Every row comes from one small tree of marks. The marks that hang from a mark follow it in brackets, in the order of their numbers. Every link used is in the known rows. Which tree was each row made from?
In the rows, 128 means zero.
Known rows
Q_754{Q_59 Q_955{Q_146 Q_310}}: [107 100 143 172 138 124 139 120 124 153 130 144 110 116 133 192 144 108
 120 135 121 141 131 126 116 133 128 164 139 132 118 139 134 108 117 144
 138 153 120 119 100 160 105 118 123 131 130 116 137 165 110 166]
Q_955{Q_146 Q_251{Q_59{Q_310 Q_889}} Q_754}: [129 112 142 145 126 165 139 117 145 151 138 198 153 156 144  98 151 119
 164 125 148 134 151  99  95 138 156 158 141 146 103 118 126  95 165 119
 126 126 120 138 117 130 132 128 128 123 127 137 122 241 105 146]
Q_889{Q_59{Q_310{Q_955{Q_146 Q_251}}}}: [130 109 127 144 147 123 115 121 124 145 100 221 131 127 132 112 146 129
 138 129 134 121 140 107 113 126 150 119 147 134 112 149 130 102 157 127
 124 115 119 122 118 122 127 124 124 125 119 128 104 186 114 140]
Q_59{Q_146 Q_251 Q_558{Q_955} Q_889}: [117 135 130 126 138 140 126 113 150 103 148  95 139 144 134 105 142 105
 154 128 132 133 141  98 146 109 115 149 189 109 158 122 126 123 153  93
 133 113 126 130 115 129 120 136 117 131 128 114  82 201 106 139]
Q_59{Q_558 Q_754{Q_955{Q_146 Q_251}} Q_889}: [114 110 131 152 139 125 109 113 128 127 138 167 166 142 152 160 143  97
 160 132 139 127 148 117 128 121 130 155 155 130 124 125 136 106 162  92
 116 147 124 120 104 126 119 139 120 122 136 119 147 207 100 151]
Q_889{Q_59{Q_251 Q_310}}: [131 114 131 133 140 129 121 119 126 128 125 176 128 124 133 117 142 114
 141 131 132 127 137  94 120 116 128 125 147 113 147 163 132 116 152 130
 128 116 116 122 124  65 121 129 119 141 116 120 107 169 112 124]
Q_889{Q_59{Q_310 Q_558{Q_955} Q_754}}: [125 115 125 145 136 133 104 119 132 121 111 185 145 131 143 121 140 116
 125 133 135 100 141 104 135 109 115 120 162 124 159 157 129 117 155  73
 111 110 120 138 128  94 137 133 117 128 121 116 106 230 117 123]
Q_310{Q_955{Q_754}}: [127 105 130 136 138 124 134 114 159 153 114 146 132 129 147  96 148 123
 118 121 125 126 133 135 116 131 137 148 150 124 116 122 133 124 159 139
 119 127 122 125 126 142 116 137 122 124 119 137 120 190 123 127]
Q_955{Q_558 Q_754 Q_889{Q_59{Q_251}}}: [131 119 141 163 117 123 140 129 158 134 150 164 106 136 155 152 148 109
 146 121 143 136 141  85 110 131 164 142 152 124 122 152 126 100 130 129
 119 128 121 122 125 137 107 139 126 136 124 120 133 191 119 142]
Q_754{Q_59{Q_251 Q_558{Q_955} Q_889}}: [112 116 139 153 146 134 136 118 136 115 150 116 105 126 134 174 141 105
 135 130 123 137 134 111 137 115 119 172 151 109 153 129 125 118 151 108
 130 128 124 123 119 141 112 130 116 133 130 117  90 186 107 142]
Q_59{Q_146 Q_251 Q_310 Q_889}: [122 134 131 118 140 136 120 108 144 116 142 147 150 141 131  75 144 110
 164 128 133 134 134  89 130 112 103 136 176 124 148 138 130 125 183 125
 143 117 120 131 116  71 122 139 121 137 124 111  88 189  99 139]
Q_955{Q_251 Q_889}: [129 110 137 131 139 125 112 120 156 117 136 198 125 134 144 126 148 111
 142 123 125 155 128 127 114 142 145 140 146 124 110 128 138 108 138 133
 125 129 123 118 120 113 118 138 122 140 121 126 134  86 115 150]
Q_310{Q_955{Q_146 Q_558 Q_754{Q_59}}}: [119 108 139 178 131 126 154 121 139 170 131 174 103 123 155 155 149 129
 122 119 132 124 132 117 110 136 151 172 141 135 107 139 122 103 145 133
 119 137 124 131 111 241 111 123 126 119 132 136 116 230 121 157]
Q_558{Q_59}: [122 102 136 133 136 125 133 119 139 167 142 157  89 121 145 105 144 110
 114 129 123 134 112 127 123 125 122 132 133 120 142 121 124 119 141 133
 125 116 121 126 116 172 123 130 117 146 116 130 143 150 122 132]
Q_558{Q_59 Q_955}: [119 102 135 130 135 137 138 125 154 156 124 153  68 123 131  97 144 112
 105 127 121 134 121 129 135 123 114 138 137 121 151 110 127 117 128 119
 132 100 122 134 120 176 127 125 116 141 114 132 130 182 128 132]
Q_310{Q_955}: [126 108 128 128 146 110 122 112 142 135 113 154 125 119 140  99 147 122
 114 125 114 130 125 139 123 128 129 136 145 120 128 147 133 124 162 142
 124 125 123 120 124 142 118 136 119 130 115 133 111 142 124 130]
Q_754{Q_59{Q_146 Q_251}}: [117 116 136 147 144 135 123 114 119 143 143 129 109 130 144 141 142 111
 152 131 127 138 126 115 131 121 124 155 165 113 145 144 122 124 140 136
 139 131 120 128 108 171 112 122 118 143 130 126  83 156 106 143]
Q_251{Q_59{Q_146 Q_754}}: [126 113 130 131 125 139 104 110 119 138 126 140 153 146 155  69 146 110
 151 134 136 117 135 120 132 121 139 135 160 132 155 179 114 124 162 111
 129 124 119 141 118 164 139 132 118 133 118 133  86 193 112 126]
Q_146{Q_955}: [122  95 133 123 136 110 125 109 145 141 126 152 124 121 139 157 144  87
 125 133 115 132 115 137 127 130 118 127 138 118 139 149 150 124 138 148
 134 125 123 124 106 155 127 133 118 136 118 131 121 157 125 135]
Q_558{Q_59{Q_310 Q_754{Q_955} Q_889}}: [115 106 131 136 139 118 115 115 155 158 126 191 112 127 132 110 142 100
 130 134 128 117 135 111 131 110  96 134 146 140 157 123 126 120 184 118
 131 130 121 124 116  95 126 139 119 127 121 116 147 225 106 135]
Q_310{Q_955{Q_558 Q_754 Q_889}}: [127 118 136 158 128 107 137 120 178 137 129 178 113 128 152 124 151 123
 119 116 125 133 136 113 113 137 147 151 157 134 114 142 129 112 155 132
 117 132 126 121 127 169 113 142 127 120 124 127 133 185 124 148]
Q_955{Q_310 Q_558 Q_754 Q_889{Q_59{Q_146}}}: [128 122 139 177 117 125 138 127 166 135 152 136 132 137 152 140 150 115
 136 120 145 124 139  85 111 134 154 127 173 145 114 142 116  96 120 120
 121 126 123 134 122 148 111 138 130 126 123 107 128 197 119 157]
Q_251{Q_59{Q_146 Q_310{Q_955{Q_754}} Q_889}}: [127 127 132 132 134 131 121 108 159 141 126 156 153 146 132  59 149 120
 143 130 134 113 150 102 116 118 135 139 177 147 131 150 113 123 195 126
 132 121 121 133 129 132 136 137 126 114 119 128  74 252 107 128]
Q_59{Q_146{Q_955{Q_251 Q_889}} Q_310 Q_558}: [122 124 132 141 140 112  90 107 174 120 137 210 145 148 134 153 145  94
 159 130 124 124 132 107 129 126 108 118 202 126 139 122 144 122 144  97
 128 125 128 127 103 133 142 128 124 120 130 112 113 187 105 161]
Q_59{Q_146 Q_558 Q_754{Q_955{Q_251 Q_310}}}: [119 115 128 166 146 124  92 112 151 126 130 134 174 145 153 142 143 105
 163 131 134 119 149 127 137 123 111 143 192 128 146 111 131 115 139  83
 118 147 124 129  99  91 126 122 120 116 136 116 136 189 104 151]
Q_59{Q_146 Q_558 Q_754 Q_889}: [118 125 125 132 135 127 103 105 124 122 149 118 178 144 158  98 142 102
 153 128 139 111 131 110 140 109 110 132 181 127 144 142 118 125 180  85
 116 128 123 139 115 146 127 151 117 132 127 111  99 203 104 136]
Q_889{Q_59{Q_754{Q_955}}}: [123 102 126 145 137 115 107 119 108 140 113 162 137 121 148 142 140  97
 130 138 132 117 139 123 130 117 136 123 140 127 142 171 130 118 145 128
 122 136 117 119 113 104 116 141 118 137 120 125 126 177 117 118]
Q_754{Q_955{Q_146 Q_251 Q_310 Q_558 Q_889}}: [120 114 145 181 132 120 134 127 167 122 139 194 120 131 140 181 150 109
 143 122 128 154 141 112 108 148 149 155 151 139 106 132 144  86 112 129
 130 149 126 112  97 133 109 123 128 122 135 113 174 135 112 184]

Which tree is each row?
[124 124 127 146 138 126 110 117 111 126 147 118 136 134 146 128 140 107
 154 134 138 123 133  96 133 111 140 123 180 105 147 154 118 121 134 105
 122 119 120 126 112 137 119 130 118 142 125 119  92 177 108 127] => Q_889{Q_59{Q_146 Q_251 Q_558}}
[124 129 135 125 130 138 119 107 135 121 141 162 156 141 133  68 146 111
 143 135 130 125 130 103 122 117 128 129 168 139 143 170 115 122 181 124
 137 121 120 132 123 128 138 136 122 133 116 120  81 195 106 127] => Q_251{Q_59{Q_146 Q_310 Q_889}}
[124 125 129 133 149 110 117 106 155 115 132 172 155 121 132 110 145 123
 120 126 119 115 134 111 124 114 107 135 169 125 135 140 130 125 198 105
 117 128 125 120 130  94 128 144 122 121 122 111 110 200 108 135] => Q_59{Q_310{Q_955} Q_558 Q_889}
[127 126 134 132 127 139 113 110 135 129 130 173 146 139 137  71 146 115
 138 135 128 122 130 109 119 123 129 127 171 132 146 174 117 124 158 121
 135 120 120 134 117 134 143 125 121 134 117 128  88 188 111 128] => Q_251{Q_59{Q_146 Q_310}}
[125 101 141 164 145 128 122 119 152 123 127 149 136 134 134 148 147 108
 139 135 121 145 147 134 113 140 143 151 143 131 133 135 136 105 125 138
 133 146 122 110 112  77 122 114 121 126 124 130 143 145 111 140] => Q_754{Q_955{Q_251{Q_59} Q_310}}
[127 113 136 151 131 124 108 126 118 131 140 207 125 138 147 155 146 113
 153 127 143 141 134  98 111 135 173 130 153 126  97 142 128  95 124 106
 113 123 122 121 110 174 118 135 125 133 125 117 131 135 109 163] => Q_955{Q_146 Q_251 Q_889{Q_59{Q_558}}}
[117 114 146 165 118 134 133 123 140 158 152 161 100 142 156 174 148 112
 156 124 141 140 137  91 108 132 151 179 158 118 109 121 127 110 127 107
 118 141 123 133 112 199 108 130 125 127 134 118 124 206 101 175] => Q_955{Q_146 Q_754{Q_59{Q_251 Q_558}} Q_889}
[128 107 146 146 125 150 128 129 164 122 119 171 116 147 126 108 152 123
 141 125 130 149 147 109 112 145 160 152 145 137 115 131 132  89 118 113
 135 109 124 132 122 141 128 120 124 117 120 124 118 143 114 173] => Q_558{Q_955{Q_146 Q_251{Q_59} Q_310 Q_889}}
[123 117 127 139 135 143 106 114 159 114 117 185 153 133 144 105 143 118
 128 129 126 107 140 116 138 114  88 138 168 120 161 138 139 124 161  67
 115 117 123 144 123  85 143 131 115 126 124 118 121 224 117 133] => Q_59{Q_310 Q_558{Q_955} Q_754}
[114 120 139 162 138 147 131 120 136 132 132 175  99 132 133 164 143 121
 141 129 126 128 137  99 127 118 112 168 162 109 147 134 134 115 135  91
 129 122 123 136 112 150 126 113 118 127 134 117  98 216 105 157] => Q_754{Q_59{Q_251 Q_310 Q_558{Q_955{Q_146}}}}
[119  97 134 135 137 113 125 114 161 177 135 119 100 136 131 122 146  96
 130 131 123 123 116 122 133 125 106 117 161 130 153 108 128 119 131 134
 139 111 125 134 102 185 131 121 121 130 118 120 125 185 119 151] => Q_558{Q_59{Q_146{Q_955{Q_310}}}}
[125  93 140 138 123 114 130 116 189 147 132 134 126 136 136 162 151  90
 131 125 122 134 131 119 113 142 124 134 154 134 120 115 148 114 130 142
 131 128 126 132 115 117 121 138 127 121 117 116 141 175 120 159] => Q_146{Q_955{Q_310 Q_754 Q_889}}
[116 116 132 162 143 119 123 112 146 159 127 135 126 132 151 140 146 122
 129 124 129 114 133 127 124 124 131 156 178 126 123 117 116 127 153 115
 117 137 125 131 114 206 118 128 123 118 130 130  92 225 113 139] => Q_310{Q_955{Q_754{Q_59{Q_146 Q_558}}}}
[117 122 133 124 140 128 124 113 151 156 144 168 110 131 131  73 143 111
 130 130 132 121 121 101 129 113 100 123 165 138 148 117 115 122 176 120
 136 110 121 133 118 148 129 137 121 138 118 116 117 202 108 140] => Q_558{Q_59{Q_146 Q_310 Q_889}}
[120 101 136 129 140 138 133 124 172 149 125  98  98 143 123  83 145 115
 142 123 133 129 147 102 144 113 100 153 140 127 170  96 125 106 165 104
 137 100 123 142 129  85 119 129 115 120 119 114 127 207 110 150] => Q_558{Q_59{Q_251 Q_754 Q_889} Q_955{Q_310}}
[132 101 128 133 137 131 111 121 110 139 122 141 134 132 149 112 141 110
 156 131 140 124 141 107 131 115 139 130 137 114 153 167 127 114 153 123
 122 120 116 130 121  94 116 136 116 141 119 126 105 169 111 122] => Q_889{Q_59{Q_251 Q_754}}
[118 107 141 186 138 134 143 123 155 131 137 174 134 129 142 176 147 113
 140 124 128 147 140 121 109 145 136 158 143 135 116 126 145  88 113 129
 130 145 124 115  92 133 111 114 125 124 135 123 170 160 115 168] => Q_754{Q_955{Q_146 Q_251 Q_310 Q_558}}
[127 102 130 136 147 128 123 118 143 147 109 188 132 131 141 104 149 129
 141 120 127 140 135 132 115 137 151 147 142 126 104 125 136 105 153 137
 124 124 123 123 110 168 119 127 122 124 125 139 119 146 117 151] => Q_310{Q_955{Q_146 Q_251}}
[115 109 140 142 146 127 138 115 121 132 150 127 111 121 140 157 143 107
 144 130 127 145 127 112 125 121 127 164 135 117 140 144 124 117 165 146
 137 136 121 119 121 131 104 136 118 144 127 121  98 147 104 139] => Q_754{Q_59{Q_251 Q_889}}
[114 111 140 169 147 116 139 122 155 140 149 183  94 123 142 170 144  99
 132 127 128 145 134 124 123 131 130 152 138 134 139 113 129  99 141 135
 130 141 125 104 103 146 113 125 122 137 131 129 170 176 116 140] => Q_754{Q_955{Q_251 Q_558{Q_59{Q_889}}}}
[125  97 133 126 131  94 112 117 140 137 123 174 107 124 134 170 145  84
 127 135 120 130 123 114 124 128 143 112 142 125 132 166 142 118 132 148
 131 123 124 118 116 151 122 144 122 136 113 116 115 142 121 141] => Q_146{Q_955{Q_889{Q_59}}}
[120 105 143 155 136 152 131 126 168 130 125 185  91 138 139 157 148 114
 137 122 130 148 145 126 120 141 147 166 148 131 115  94 131 106 123 124
 130 124 125 131 121 158 114 129 124 132 129 131 114 178 118 152] => Q_558{Q_955{Q_251 Q_754{Q_59} Q_889}}
[125 104 143 171 135 126 151 125 158 154 155 136  97 121 143 130 148 121
 110 122 126 132 114 114 119 133 115 137 136 130 144 128 122  99 131 124
 122 119 124 128 115 151 120 118 121 135 119 119 164 159 127 152] => Q_955{Q_310 Q_558{Q_59}}
[134 109 124 134 148 114 101 117 137 142  96 183 137 131 135  94 144 125
 152 129 133 109 152  99 133 110 129 125 151 122 153 167 129 118 183 115
 122 116 117 128 130  66 126 131 119 121 120 122  89 210 109 127] => Q_889{Q_59{Q_251 Q_310{Q_955} Q_754}}
[120 117 139 146 124 134 128 123 160 116 134 142 121 134 134 132 148 118
 119 123 125 134 131 105 122 132 126 144 162 121 124 126 136 108 119  88
 120 115 126 135 117 147 123 132 121 123 122 105 135 159 117 172] => Q_59{Q_558{Q_955{Q_146 Q_310 Q_889}}}
[131 106 127 134 139 134 105 118 130 135 114 178 144 132 142 105 141 113
 155 132 138 113 143  93 129 112 121 124 146 118 153 169 131 117 168 110
 124 117 116 133 126  56 126 133 118 136 120 121 104 191 109 125] => Q_889{Q_59{Q_251 Q_310 Q_754}}
[121 114 134 137 127 116 110 106 133 138 141 128 140 143 145 135 145  93
 142 139 123 117 126 123 129 123 134 127 178 120 156 168 127 127 137 111
 127 127 127 130 105 200 145 124 119 127 123 129  93 207 114 132] => Q_251{Q_59{Q_146{Q_955} Q_558}}
[121  97 133 139 138 129 126 115 167 189 134 155  98 147 143 128 146  92
 152 128 135 127 127 127 127 129 124 129 164 130 136  78 131 115 130 131
 133 115 125 136  97 207 131 120 122 129 126 138 129 222 118 143] => Q_558{Q_59{Q_146{Q_955{Q_251 Q_754}}}}
[126 105 138 157 147 116 118 120 167 151 114 193 105 131 144 151 150 123
 141 119 126 142 144 131 111 141 159 165 152 135 104 103 125 111 155 139
 121 139 123 119 125 167 110 133 127 118 129 133 114 164 113 154] => Q_310{Q_955{Q_251 Q_754{Q_59} Q_889}}
[133 111 144 179 125 152 147 120 154 136 150 177 135 147 165 136 151 117
 148 123 141 138 141 121 102 145 164 163 141 134 123 135 123  93 134 124
 117 135 123 128 115 160 129 118 125 132 129 148 139 212 124 130] => Q_955{Q_251{Q_59} Q_558 Q_754}
[126 112 144 163 136 118 129 126 168 141 154 213  77 130 150 149 149 113
 137 118 130 150 122 113 116 140 146 142 145 130 129 119 124  93 130 122
 120 124 126 117 112 175 120 125 123 141 126 126 167 126 121 158] => Q_955{Q_251 Q_558{Q_59} Q_889}
[119 111 139 146 134 105 119 120 169 117 130 148 123 118 132 153 147 103
 117 131 113 149 135 123 117 135 124 142 153 130 125 142 142 117 128 141
 134 147 122 109 117  80 108 139 123 131 118 108 152 118 114 155] => Q_754{Q_955{Q_310 Q_889}}
[109 107 135 154 151 113 114 106 126 137 153 141 131 135 140 203 143  87
 156 134 126 127 126 121 135 121 124 143 175 128 135 118 127 117 151 120
 132 137 128 125 101 195 123 129 122 130 135 118  85 184 104 151] => Q_754{Q_59{Q_146{Q_955{Q_251}} Q_558 Q_889}}
[119 117 129 125 137 129 109 111 150 162 135 172 129 142 136  60 144 111
 146 130 138 108 129 100 137 107  98 123 166 143 159 122 113 121 191 103
 132 109 121 142 118 143 134 140 119 131 121 115 113 225 105 140] => Q_558{Q_59{Q_146 Q_310 Q_754 Q_889}}
[124 116 124 146 134 126  95 115 103 136 131 139 159 134 159 116 139 108
 147 135 144 103 132 107 136 109 132 112 177 122 148 164 116 121 148  89
 111 120 120 137 113 157 129 138 117 135 123 118 100 198 112 124] => Q_889{Q_59{Q_146 Q_558 Q_754}}
[130 126 137 142 134 105 101 112 160 120 125 197 127 132 135 102 149 124
 124 131 118 120 138 112 115 124 138 139 170 126 138 173 121 124 172 100
 115 132 124 119 134 121 142 132 122 117 118 119 101 183 111 139] => Q_251{Q_59{Q_310{Q_955{Q_889}} Q_558}}
[129 104 124 138 138 119 106 118 123 153  92 208 143 127 140  91 144 126
 134 129 137 103 142 102 124 115 135 122 146 136 131 172 127 112 178 110
 120 115 116 135 124 130 129 136 122 119 118 122  99 214 114 137] => Q_889{Q_59{Q_310{Q_955{Q_146}} Q_754}}
[124 104 127 154 140 131 103 121 120 143 104 226 146 132 143 138 142 107
 154 135 141 118 151 105 121 121 138 124 146 136 125 153 138 103 149 112
 123 133 117 124 108  93 126 128 122 126 127 125 131 212 108 139] => Q_889{Q_59{Q_310 Q_754{Q_955{Q_146 Q_251}}}}
